Each row was made from one small tree. The marks that hang from a mark follow it in brackets, in alphabetical order. Every link used is in the known rows. Write each row's tree.
Known rows:
fatu{zoti}: [-3.20 -3.08 -0.96  0.69 -0.12 -1.99 -0.12  1.04 -1.98  0.87  2.63 -0.99
  4.97  0.77  1.96  0.89  2.04 -1.39]
legurum{pimik}: [-1.97 -1.48 -1.60  0.91  1.95 -1.68  1.00  0.87 -1.46  0.82  0.50 -0.14
 -0.25  2.90  1.80 -0.78 -2.89 -0.67]
tibi{zoti{fatu{sizel} pimik}}: [ 1.52 -0.10  3.81  1.34 -0.30 -0.46 -0.39 -1.31  0.84  0.92  0.12 -0.15
  1.90 -1.29 -1.22 -0.16 -0.04  0.57]
pimik{legurum{tibi{zoti{fatu}}}}: [ 3.32  3.07 -2.56  2.04 -3.27 -1.79  0.02 -1.28 -0.62 -1.39 -1.15 -0.51
 -0.59 -2.04 -1.90  0.51 -1.18  0.04]
zoti{fatu pimik{legurum{tibi}}}: [ 4.16  4.34 -2.78  2.26  0.11 -1.83  2.00 -0.65  0.03 -2.16 -2.68  1.69
 -1.69 -2.34 -1.77 -1.67 -0.45 -0.25]
sizel{fatu}: [-2.98  1.61 -0.29  1.26  2.65 -1.58  1.21 -0.33 -3.08 -0.35  1.51 -2.94
  3.25  0.47  1.98  0.95 -1.18 -0.21]
pimik{legurum{tibi{zoti{fatu{sizel}}}}}: [ 3.03  2.44  0.21  3.46 -3.72 -1.75 -1.68 -1.37  0.81 -0.68 -0.30  0.21
 -0.64 -1.13 -2.61  0.27  0.84  1.81]
mebisu{tibi{legurum zoti}}: [-0.84 -3.18 -3.08 -2.81  0.82 -0.62 -1.35  1.66 -2.48  1.87  2.42 -1.81
 -1.33 -0.17  1.26  1.47 -0.78 -3.36]
legurum{pimik tibi{zoti{fatu{sizel}}}}: [ 2.24  0.33  1.85  1.23 -2.58 -1.27 -0.98 -1.94  1.14 -0.06 -0.12 -0.12
 -0.88  1.83 -2.97  0.28 -1.75  2.74]
zoti{fatu{sizel} pimik}: [ 1.88 -0.06  3.86  1.54  2.58 -0.68  0.18 -0.74  0.19  0.40  0.33  0.02
  1.83  0.48 -0.38 -1.02  0.51  0.23]
sizel{fatu{legurum}}: [-2.62  1.00  2.07 -0.96  3.55  2.56  0.93 -0.09 -1.53 -0.69  0.54 -2.05
  1.01  0.66  2.17  0.68  0.68  0.56]
tibi{legurum{pimik} zoti}: [-0.82 -1.66 -3.71 -3.05  1.06 -1.37 -0.57  0.64 -0.86  1.17  0.70  0.34
 -1.64 -0.17  1.14  0.39 -3.03  0.12]
legurum{pimik tibi{zoti{fatu}}}: [ 3.01  0.91 -1.20 -0.27 -2.31 -1.35  0.94 -1.64 -0.18 -0.80 -1.10 -1.30
 -0.89  0.99 -2.22  0.82 -3.60  1.30]
mebisu{tibi{legurum{pimik}}}: [-0.31 -2.10 -4.24 -3.12  3.14 -1.49 -0.59  2.43 -2.08  1.72 -0.12 -0.39
 -2.47  3.01  2.43 -0.28 -2.34 -2.65]
pimik{legurum}: [-1.47  0.80 -3.31  2.60 -0.10 -2.14  0.30  1.30 -1.76  0.41  0.31 -0.16
 -0.36 -0.14  2.65 -0.33 -0.63 -1.71]
fatu{legurum}: [-2.21 -3.37  1.53 -0.50  2.85  2.80  0.26  1.25 -1.00 -0.29  2.05 -0.49
 -0.95  1.52  2.22 -0.28  1.01 -0.76]
fatu{sizel zoti{pimik}}: [-4.14 -1.60  1.65  1.47 -0.09 -2.94 -0.68  0.90  1.19  1.33  1.98  1.51
  4.09 -0.13  0.60 -0.37  4.16  0.53]
pimik{legurum{tibi{zoti}}}: [-1.16  2.04 -4.49  2.37 -4.35 -2.73  0.24  0.39 -0.54 -0.83  0.81  0.97
 -2.74 -2.33 -0.92  0.56 -0.44  0.00]
tibi{zoti{pimik{legurum}}}: [-1.28  2.41 -3.16  1.63 -2.61 -2.22  0.64  1.30  0.95  0.66 -1.45  2.20
 -1.25 -3.53  0.92 -0.84 -0.65 -1.47]
tibi{legurum zoti{pimik}}: [-1.23 -0.83 -2.35 -2.80  1.33 -1.37  0.44  0.70 -0.39  0.36  1.43  1.37
 -0.63 -3.68  0.53 -0.51 -0.82 -1.08]

Which tree is each row?
[-1.23 -0.45 -3.46  0.57 -3.38 -1.73  0.75  0.16  0.22 -0.63  1.08  0.18
 -2.85  0.87 -1.58  0.07 -2.71  1.39]
legurum{pimik tibi{zoti}}
[-0.69  3.19 -4.76  2.86 -1.12 -3.35  2.10  1.17  0.57 -1.59 -0.23  3.01
 -3.38 -2.42 -0.86 -2.02  0.23 -0.27]
zoti{pimik{legurum{tibi}}}
[-1.70 -0.49  0.12 -1.16 -1.68  2.46  1.39  0.25  2.27 -1.54  1.18  2.20
 -3.61 -2.72 -1.84 -0.95  1.25  0.99]
fatu{legurum{tibi{zoti{pimik}}}}
[-2.19  0.37 -1.98  1.04 -3.30 -1.83  1.92  0.04  0.46 -1.40  2.65  1.08
 -2.39 -2.84 -2.14 -0.14 -0.53  0.12]
legurum{tibi{zoti{pimik}}}
[-3.74  0.74  1.51 -1.09  2.07  2.10 -0.34  0.01 -0.86 -0.10  0.21 -1.37
  5.68  0.25  2.68  1.59  3.65  0.79]
sizel{fatu{legurum zoti}}
[ 3.21  3.87 -1.50  1.67  1.91 -1.51  1.13  0.06 -0.41 -0.49 -3.77  0.79
  0.81 -1.46  0.95 -1.53 -1.32 -1.87]
zoti{fatu pimik{legurum}}
[ 2.41 -1.86  2.23 -1.77  1.61 -0.08 -2.84 -1.93 -1.25  1.05  1.83 -0.77
  1.51 -0.79 -0.24  1.04  0.10  0.68]
tibi{legurum zoti{fatu{sizel}}}
[-2.37 -0.63 -0.37 -0.95 -0.09  1.24  0.95  0.94  1.95 -1.51  1.16  2.72
  0.92 -1.62 -0.35 -0.85  4.61  0.81]
fatu{legurum{tibi} zoti{pimik}}
[-3.78 -2.88  2.73 -0.42  0.61  1.55 -2.40  1.34  2.04  2.09 -0.13  1.64
  2.60  3.54  1.49 -0.25  3.71  1.64]
fatu{legurum{pimik} sizel zoti}
[ 2.91  3.30  1.48  2.87  1.34 -1.89 -0.42 -0.11  0.92  0.67 -2.64  1.43
  0.65 -0.60  0.20 -1.53  1.08 -0.05]
zoti{fatu{sizel} pimik{legurum}}
[ 2.90  1.32 -0.06  0.28 -1.48 -0.56  1.82 -1.86  0.35 -1.53  0.45 -0.09
 -0.66 -2.73 -2.98 -0.38 -1.44  0.30]
legurum{tibi{zoti{fatu pimik}}}
[-3.28 -3.13  2.82  0.24 -1.02  0.90 -1.80  0.59  1.51 -0.40  3.41  1.36
  0.98  1.21 -0.89  0.13  6.30  2.47]
fatu{legurum{tibi} sizel zoti}
[ 3.48  3.43 -2.11  0.68 -2.01 -0.48 -0.05  0.48 -0.05  1.75 -4.36 -0.58
 -0.65 -1.57  0.29  0.09 -1.47 -4.15]
mebisu{tibi{zoti{fatu pimik{legurum}}}}
[ 1.76 -1.22  4.96 -0.97  0.43  3.61 -2.25 -1.05  2.22  1.51 -1.88 -0.20
 -0.06  2.64 -0.31 -0.14 -0.38  2.10]
tibi{zoti{fatu{legurum{pimik} sizel}}}
[ 2.43 -2.29  2.89 -2.15  0.83  4.74 -1.07 -0.20 -0.77  1.33 -0.64 -2.79
  0.52  1.44  0.75  1.85 -0.06 -3.13]
mebisu{tibi{zoti{fatu{legurum}}}}
[ 2.48 -1.54  3.65 -1.58  0.92  4.22 -0.57 -1.46 -0.41  0.06 -0.38 -1.99
  1.06  0.23  0.24  1.10 -0.54 -0.74]
tibi{zoti{fatu{legurum}}}
[-1.85 -1.08 -1.12 -0.04 -1.28 -0.78  0.50  1.67 -0.09  1.49  0.97 -0.38
 -1.35 -0.61  0.58  0.55 -0.80 -3.73]
mebisu{tibi{zoti{pimik}}}
[ 3.70  0.36  0.89 -1.39  2.05  2.83  0.69 -1.08  0.68 -1.72 -1.90  0.06
 -2.19  2.55 -0.96 -1.01 -1.64  1.67]
zoti{fatu{legurum{pimik tibi}}}
[-2.67 -2.00 -0.03 -1.84  0.94  1.45 -0.57  1.39  0.58  1.27 -0.82  0.70
  2.61  2.74  2.44 -0.08  1.65  0.17]
fatu{legurum{pimik} zoti}
[ 3.70 -1.43  2.09 -2.51  0.79  4.17 -1.26  0.14  0.33  1.77 -3.46 -1.93
 -0.98  3.19  0.78  1.21 -2.39 -2.40]
mebisu{tibi{zoti{fatu{legurum{pimik}}}}}
[-1.33  3.10 -0.22 -0.99  1.56  1.21  1.36 -0.26  0.47 -1.80 -1.52  0.16
 -1.96  1.82 -0.36 -0.49 -0.78  2.83]
sizel{fatu{legurum{pimik tibi}}}
[ 1.50 -2.21  6.18 -0.07  3.59  3.76 -1.62 -0.89  0.03  0.36  0.77 -1.08
  1.15  2.39  0.47  0.02  1.87  1.17]
zoti{fatu{legurum sizel}}
[ 2.28 -0.42  0.25  0.61 -2.23 -0.49  0.56 -2.15 -1.69 -1.43  1.68 -2.26
  0.06 -1.31 -2.34  0.90 -1.64  0.29]
legurum{tibi{zoti{fatu}}}
[ 2.85  0.02  2.02 -1.77  2.24 -0.29 -1.51 -1.57  0.73  0.41 -0.09  0.79
  1.01 -2.58 -1.01 -0.52  0.44  0.74]
tibi{legurum zoti{fatu{sizel} pimik}}
[-1.75 -1.18 -0.83 -1.01 -2.25  1.70  0.08  0.50  1.71 -0.58  0.48  1.15
 -3.87  0.87 -1.31 -0.13 -0.87  2.03]
fatu{legurum{pimik tibi{zoti}}}
[-2.69  3.03 -0.91 -1.31 -0.13  1.03  0.26 -0.30  1.10 -1.17 -1.67  0.09
  2.08  1.32  0.17  0.52  2.02  3.33]
sizel{fatu{legurum{pimik tibi} zoti}}
